What can hang from each mark
Q_392: Q_319 Q_430
Q_980: Q_319 Q_430
Q_319: Q_392
Q_666: Q_900
Q_430: Q_392 Q_900 Q_980
Q_900: Q_331 Q_430 Q_666

Every row comes from one small tree of marks. The marks that hang from a mark follow it in brackets, in the order of their numbers. Every link used is in the known rows. Which tree was each row made from?
Known rows
Q_392(Q_319): [ 29  19  11   3  14 -19   9  -4 -18  26  35 -15  -7  -1 -10   5 -11 -12
  15]
Q_392(Q_319 Q_430(Q_900 Q_980)): [ 17  16   6   5  -7 -15   5 -19 -13 -21   6  -4   4 -13  -2  17 -10   2
   7]
Q_900(Q_430): [ 14   2  26   5  15  -4   3  15 -15  -2   1 -10   8  -3   5 -15 -11 -23
  15]
Q_980(Q_430(Q_900(Q_666))): [ 22  -8  16  -2  12   8  20   1  -6 -12  18   6   6  18  -2 -21 -13  -7
  -9]
Q_900(Q_430(Q_980) Q_666): [  7  -1  27   1  -8   8  -1  -6   3 -17 -10 -16  -8  -7   2 -12  -2   0
   2]
Q_319(Q_392(Q_430(Q_900 Q_980))): [  5  10   7   5 -17   6  -1  -7 -20 -21 -13  -1  -9 -26  12  10  12 -16
   7]
Q_319(Q_392): [ 17  14  12   3   4   3   4   8 -25  25  15 -11 -19 -14   3  -3  11 -31
  16]
Q_319(Q_392(Q_430)): [ 21  12  11   9  -2  -4 -10  17 -43  14  11  -7 -13 -23   9  -9   5 -28
  19]
Q_980(Q_430(Q_900)): [ 22   1  19  -3  21   4  21   2 -15  -9  15   7  17   9   0 -12  -9 -13
   0]
Q_666(Q_900(Q_331 Q_430)): [  1  -5  30   2  11 -15   9  22   5 -15   3 -14  -8  16  -1 -33 -32 -43
   4]
Q_666(Q_900(Q_331 Q_430(Q_980(Q_319)))): [  1   0  23   5  -1  -3 -12   7  19 -28  -2  -2  -1  -1 -12 -14 -20 -19
   8]
Q_666(Q_900(Q_430(Q_980))): [  2  -8  23  -6   6 -11  -4   2  12 -18  -4 -20   2  -3   5 -20  -2 -22
   7]
Q_666(Q_900(Q_430(Q_980(Q_319(Q_392))))): [  5 -12   9   8   0   3 -33  13   7  -9   3  -3   2 -16   5  -5  12 -25
  21]
Q_980(Q_319(Q_392(Q_430(Q_900(Q_331))))): [ 10  10   3  20 -12   5  -6  18 -20 -19   4  19  -8 -11  -5   5 -17 -31
   9]
Q_980(Q_430(Q_392 Q_900)): [ 25  -7  18   7  19  20   7 -14  -9 -17  18  29  14  13   4   2  -7  -4
  -1]
Q_900(Q_331 Q_430(Q_392(Q_319))): [ 14   7  32  24   8   4  -5  -8  -6 -10  14  13  -8  11  -4  16 -31 -10
   9]
Q_392(Q_430(Q_900(Q_666) Q_980)): [  9   4   7   2 -20   0   8 -12  -3 -32  -8  -7 -10  -7  -1  -9  -7  -1
  -7]
Q_666(Q_900(Q_331 Q_430(Q_392 Q_980))): [ -5  -6  32   7  -4  10  -9 -15  19 -37  -9   4 -16   4   2  -6 -16 -17
  -1]
Q_666(Q_900(Q_331 Q_430(Q_392))): [  4 -12  29  12   9   0  -5   8  10 -24   5   8 -11  19   2 -19 -29 -33
   2]
Q_430(Q_392 Q_900): [ 14   1   4   9   9  10  14 -13  -1 -16   9  16  -4   8   1   9  -8 -16
   0]
Q_900(Q_331 Q_430(Q_392(Q_319)) Q_666): [ 13  -3  29  26  -2   7  -6  -7   2 -12  15  10 -18  20  -5   6 -33  -6
   0]
Q_392(Q_319 Q_430(Q_980)): [ 27  26  13   4  -5 -16  -8 -17 -26   2  17 -15  -4 -23  -5  10  -4   7
  16]

Write each row's tree
[ -7   1  34  -4  -2  -7   4   2  16 -29 -11 -17 -12   1  -2 -21 -20 -25
  -1] : Q_666(Q_900(Q_331 Q_430(Q_980)))
[ 16  -6  20  19  -5  13 -18 -29   8 -14   8   4  -9  -1   0  18  -5  17
   5] : Q_900(Q_430(Q_392(Q_319) Q_980) Q_666)
[ 19  11  -1   7  -9   1  -8  -5  -9 -32   0   9  13 -19  -8   7  -4   0
  11] : Q_392(Q_430(Q_900 Q_980(Q_319)))
[  0   0  35  15 -18  28  -5 -22  12 -37 -16   8 -24   0  -3   1 -15   5
  -7] : Q_900(Q_331 Q_430(Q_392 Q_980) Q_666)
[  7  -6  32  20  -5  20  -1  -1   3 -23  -2  12 -21  15  -2 -10 -26 -13
  -4] : Q_900(Q_331 Q_430(Q_392) Q_666)
[  4  -1   5   7 -27   8  -1  -7 -10 -23 -11  -4 -21 -18   9   1   9 -10
  -2] : Q_319(Q_392(Q_430(Q_900(Q_666) Q_980)))
[ 10  21  10  10 -17   4   0  -7  -4 -41  -8  13   0 -15 -16   8 -19  -2
   2] : Q_392(Q_430(Q_900(Q_331) Q_980(Q_319)))
[ 12  10  12  18   3   3  19 -22   3 -15  19  19 -15  18 -12  27 -31 -13
  -3] : Q_430(Q_392(Q_319) Q_900(Q_331))
[  4  11   6   6 -21  15  16 -15  22 -31  -1   7 -18   3 -25   5 -18   2
 -11] : Q_430(Q_900(Q_331 Q_666) Q_980(Q_319))
[ 18  20   2   6  -8  16 -16  -8 -11  12  11   0 -13 -31  -9  17  22  -6
  20] : Q_430(Q_980(Q_319(Q_392)))
[  3   1  13  15 -23   4  12  13 -16 -21  -4   3 -31   1   2 -10 -19 -32
  -8] : Q_319(Q_392(Q_430(Q_900(Q_331 Q_666))))
[  8  24  17   8 -15 -11  13 -19  -8 -29  -1  -2  -9  -6 -10  17 -26  -3
  -1] : Q_392(Q_319 Q_430(Q_900(Q_331) Q_980))
[  8   5  14   9 -16  -5  22  10  -9 -30  -1   0 -21  11  -8 -20 -35 -21
 -12] : Q_392(Q_430(Q_900(Q_331 Q_666)))
[ 22   5  24  16  14  13  11 -22  -5 -15  27  30   1  22  -8  19 -28   0
  -4] : Q_980(Q_430(Q_392(Q_319) Q_900(Q_331)))
[ 11 -13  18  10   7  -6 -22 -22  16 -14  14  -1   1   5   6  10  -8  -5
  12] : Q_666(Q_900(Q_430(Q_392(Q_319) Q_980)))
[  2  11  16  12 -12   0  10  14 -24 -19  -6   5 -19  -6   5  -2 -17 -38
   2] : Q_319(Q_392(Q_430(Q_900(Q_331))))
[ 20  -8  -1  18   0   3  10 -19   7  -6  29  12 -13  21  -7  17 -17  -3
  -5] : Q_430(Q_392(Q_319) Q_900(Q_666))
[ 29  -8   4   8  11  13   4   7  -1 -11  29  20  16  14 -13 -14 -14   0
  -1] : Q_980(Q_319 Q_430(Q_900(Q_666)))
[  4   1  35   9  -3   4  11  14  -3 -15  -3  -9 -17  11  -7 -25 -29 -21
  -4] : Q_900(Q_331 Q_430 Q_666)
[ 15  19  14  14  -3 -19  17   2 -18 -17  13   1  -6   7 -10   6 -39 -20
   2] : Q_392(Q_319 Q_430(Q_900(Q_331)))
[ 15   8   4   9  -1   9   5 -42  10 -17  12  11  -6   0  -6  38  -2   9
   2] : Q_430(Q_392(Q_319) Q_900 Q_980)
[ 27  15   3  11  -2  22 -18 -28   1  -7  15  17  -6 -19 -13  21  11  13
  15] : Q_430(Q_392 Q_980(Q_319))
